Every row comes from one small tree of marks. The marks that hang from a mark follow it in brackets, in alphabetical order. Every link used is in the known rows. Which tree was each row made from?
Known rows:
pabu(tepa): [ -5   3   3 -17   9   6  10  -1 -18  12  -8 -12   2  -2 -13   7 -19   0
 -32  -2  17  -4]
sani(pabu(pizaf tepa(dedivuz) tuduk)): [  0 -17  -8  12   6   9 -10  18  10   0  -1  -4  -4  13   4  -5  10 -11
  34 -16   2  -3]
dedivuz(tepa): [  0  15  -9 -27   3   3  22   5  -2   7  -4 -13   2   4  -7   4 -11  17
 -11   3  -2   5]
somi(tuduk): [  0   7 -15  -1   6   8  30  -2   1  12  -7  -5   3  -4 -17   1  -2  -9
 -23   9   1   3]
dedivuz(tepa(pabu(forop(vomobi) tuduk))): [ -1  10  -2  -6  -8 -15  -4  11 -13  -7  11   5   1  -2   0 -14   6  37
 -19   6 -24   8]
dedivuz(tepa(pabu)): [  1  17 -17 -30   4   0  19   5  14   7  -5 -13   3  -5  -9 -11  -2  37
 -13   5  -1   2]
tepa(pabu(forop tuduk)): [ -4   7  -1  -8  -3  16  -2  -3  -6  -6   0   1   1  -4   7 -10   1  18
   5   6   1   4]
forop(vomobi): [  0   5  13   7  -4 -20  15   6 -15  22  -2  -2   3 -15 -17  20 -17  13
 -34   5  -1   9]
vomobi(pote): [  0  15  14  -3  -3  21  23   0 -10  17  -6  -6   2  -4   1  21 -21  -4
  12  -6   7   7]
vomobi(forop pote(nafu)): [ -1  27   9   0 -12  36   5  -7   3  24   4  -5   2  -9  -1   3  -2   2
  -4  -8   1  14]
tepa(dedivuz pabu(forop sani)): [  4  11 -10  -3  -1 -13   1 -22  27  -5  -5  -3   2 -10   1   1  15 -16
   6  14   1   2]
pote(nafu): [ -1  11   6 -22   1   1   4  -2  -5  18  -5  -9   1  -5 -19   7  -1  25
 -20  -1  15   8]
tepa(pabu(forop(vomobi) pizaf tuduk)): [ -2 -10  10  16 -11  -7 -13   4 -15 -11  16  11   1  -9   8 -14   6  24
  13   4 -14   7]
tepa(pabu(sani)): [  3   4  -3 -10   6   6  10  -9  20   5 -14   0   0  -5  -3   1 -10   4
 -23   5  12  -9]
sani(pabu): [ -7  -1   6  -1   6  17  13  12   5  23 -14 -13   2  -6  -7   7  -9   6
 -10  -4   7  10]
tepa(dedivuz pabu(pizaf sani tuduk)): [ 12  -6 -18   5   2  -1  -4  -3  40 -15  -1  11  -4   8  11  -5  11 -10
  43   0   0 -14]
sani(pabu(forop tepa tuduk)): [-14 -11  12   1   5  26 -14  12 -25   0  -3  -4  -1  10   7  -9  -1  -6
 -14 -11   3   2]
tepa(dedivuz pabu): [  7  17 -21  -9   1 -16  17  -4  31  16 -10 -12   2 -19 -15   6   8  15
  10  10   8   7]
tepa(dedivuz): [  6  15 -11  -6   0 -14  21  -5  16  18  -8 -12   2 -10 -14  21  -2  -6
  13   7   6   8]
tepa(dedivuz pabu(pizaf tuduk)): [ 10   0 -21   2  -2  -2   1   3  28  -5   2   1  -2  -1   3  -7  13  15
  54   1   1  -2]
pabu(sani tepa): [ -3  -3   6 -13  12   7   4  -8  -8   3 -11  -3   0   8  -4   7 -19 -23
 -46  -3  17 -15]
sani(pabu(tepa(dedivuz))): [ -4   0  -7   0   9  -5   4  11   8  22 -13 -17   0  -4 -15   8   6 -10
  -9  -7   9   4]
pabu(forop sani tepa(dedivuz) tuduk): [  1  -1  -3   0   4  -3 -11 -13   1 -15  -1   6  -3  16   8   5   5 -41
  -2   0   1 -12]
forop(vomobi(pote(nafu))): [  2  14  29   5 -10  -8   3   7 -23  27   3   2   0 -11 -17  21  -5  22
 -21  -9  -1  14]
pabu(tuduk): [  0   4   1  -7   2  16  12   7  -5   7  -6   1  -1   6   0  10 -17   5
   0  -3   7  -2]

Which tree is each row?
[  5 -12  -4   0   3  18  -4  -1  21 -16  -1  14  -3  12  16 -12  -5   2
  18  -4   5 -16] -> tepa(pabu(pizaf sani tuduk))
[-13 -15  23  19  -1   0 -18  19 -35   7   3   3  -1   2  -1  -3  -2   0
 -37 -10  -8   7] -> sani(pabu(forop(vomobi) tepa tuduk))
[  7 -13 -10   5   7  -1  -9  -3  13 -17   1   9  -5  22  10   3   1 -36
  23  -9   5 -21] -> pabu(pizaf sani tepa(dedivuz) tuduk)
[ -6 -17  19  14  -6  -6 -18   4 -44 -14  18   8   0   4   7  -6  -4  -1
  -5  -5  -8   0] -> pabu(forop(vomobi) pizaf tepa tuduk)
[  6   7 -15 -21   6  11   4   6  22 -11  -6   7  -3  18   8 -12  -3  14
 -12  -1  -6 -15] -> dedivuz(tepa(pabu(sani tuduk)))
[ 11   6 -18  -1   4  -5   3  -3  39  -1 -11   8  -3   5   2   4   6  -7
  11   3   3 -12] -> tepa(dedivuz pabu(sani tuduk))
[ -1 -14  11   5  -3  21  -9 -11  -7 -27   8  14  -2  18  26  -4  -5 -26
  29  -2  -4  -7] -> pabu(forop pizaf sani tuduk)
[  4   9  -4  16 -10 -30  -6   1   5   4   6   6   1 -17  -6   2  16  14
   3  10 -15  11] -> tepa(dedivuz pabu(forop(vomobi) tuduk))
[  2   5 -17 -24   2   5  11   4  13  -7   5 -11   2  -1   0 -19   3  36
  20   2  -3   2] -> dedivuz(tepa(pabu(pizaf)))
[  3  -8  -3  -4   3  10   3  -9  21  -8  -3   3   0  -1   6  -8  -4   3
   9   2   9 -10] -> tepa(pabu(pizaf sani))
[  2  17 -14  -7  -4 -12   6 -15  14   4  -2 -13   4 -21  -7  -2  17   8
  16  15   1  13] -> tepa(dedivuz pabu(forop))
[  4   1 -19 -19   2  14   4  13  11 -15   7   0  -1  12   9 -22   3  36
  31  -3  -9  -5] -> dedivuz(tepa(pabu(pizaf tuduk)))
[ -3  -2  11  -1   0  18  -3 -11  -6 -13  -2  11  -1  15  16   5 -10 -25
  -4   2   0  -6] -> pabu(forop sani tuduk)
[ -2   1  14   9  -5 -19  -5 -12  -4   0   0   8   2 -16  -2   0  -1   3
 -39  12  -6   3] -> tepa(pabu(forop(vomobi) sani))
[  0 -12   2   1  -2  21 -14 -11   9 -27   7  13  -2  10  25 -18   5  -5
  27   1  -3  -9] -> tepa(pabu(forop pizaf sani tuduk))
[ -1   3  -2  -5   4 -12  -5 -21  -1  -7  -3  -5   1   3  -1   8   6 -41
 -14   5   6  -6] -> pabu(forop sani tepa(dedivuz))
[  6  -7 -13   0   3  -1  -3   4   2  -7   5  -1  -3  12   1   2   2 -12
  34  -8   5  -9] -> pabu(pizaf tepa(dedivuz) tuduk)
[ -7  -5  19   8  -3 -10 -12   4 -44  -1   8   6   0   0  -3   4  -9   0
 -39  -1  -6   1] -> pabu(forop(vomobi) tepa tuduk)
[ -5 -18   5  10   3  28  -2  20   3   1  -1   1  -2  10  11  -6  -4   5
  33 -14  -1   2] -> sani(pabu(pizaf tuduk))
[  5   7   1  15  -7 -39  -3 -14  15   2   1   5   2 -19  -7   6  15  -7
 -17  15 -10   6] -> tepa(dedivuz pabu(forop(vomobi) sani))
[ -8 -21  21  30  -9   4 -16  17 -20  -4  13   8  -1   1  11  -6   5   6
  17  -8 -18  13] -> sani(pabu(forop(vomobi) pizaf tuduk))
[ -5 -18  23  15  -2 -14 -17 -11 -30 -15  13   7   0   1   5  -1  -6 -24
 -28   0  -4  -6] -> pabu(forop(vomobi) pizaf sani tepa)
[ -7  -4  -3   7   3   6 -13   9  -5   2  -3  -7  -1   7   2  -3  15 -17
  11  -8  -2   5] -> sani(pabu(forop tepa(dedivuz) tuduk))
[  4   6 -13  -6   6  -5   4   4   0   6  -6  -4  -2   8  -8  12  -2 -12
   1  -4   8  -8] -> pabu(tepa(dedivuz) tuduk)
[ -7 -23   5   6   8  29 -11  21 -10  -1  -1  -1  -3  16   8 -12  -6   0
  12 -19   6  -7] -> sani(pabu(pizaf tepa tuduk))
[  3  -3 -11  -4   4 -10   4  -5   2   1   2 -12   1  -1  -8   5   4 -12
  23  -3   9  -2] -> pabu(pizaf tepa(dedivuz))
[ -1  -5  22  16  -6  -8  -8  -3 -18  -6   5  19  -1   5   7  11 -11 -18
 -26   3 -12  -1] -> pabu(forop(vomobi) sani tuduk)
[  0   2   4  13  -5 -29 -11   2 -25   1   8   3   0  -3  -7  10   6 -13
 -15   2 -10   4] -> pabu(forop(vomobi) tepa(dedivuz) tuduk)
[  3   5 -14   0  -7  -8   0 -16  18  -9   8 -10   3 -16   3 -10  22   7
  50  11  -1  12] -> tepa(dedivuz pabu(forop pizaf))
[  0  -8   5  -8  11  15  -3   1  -8  -5  -9   8  -4  21   5   6 -20 -24
 -33  -9  11 -21] -> pabu(sani tepa tuduk)
[  2  13  -2  10 -10 -40   2  -7   3  11   4  -5   4 -29 -15   4  17  14
  -6  16 -10  18] -> tepa(dedivuz pabu(forop(vomobi)))
[ -3  -5  11  13 -10 -16  -6  -5 -13  -3  14   0   4 -22  -1 -11   6  24
   2   9  -9  13] -> tepa(pabu(forop(vomobi) pizaf))
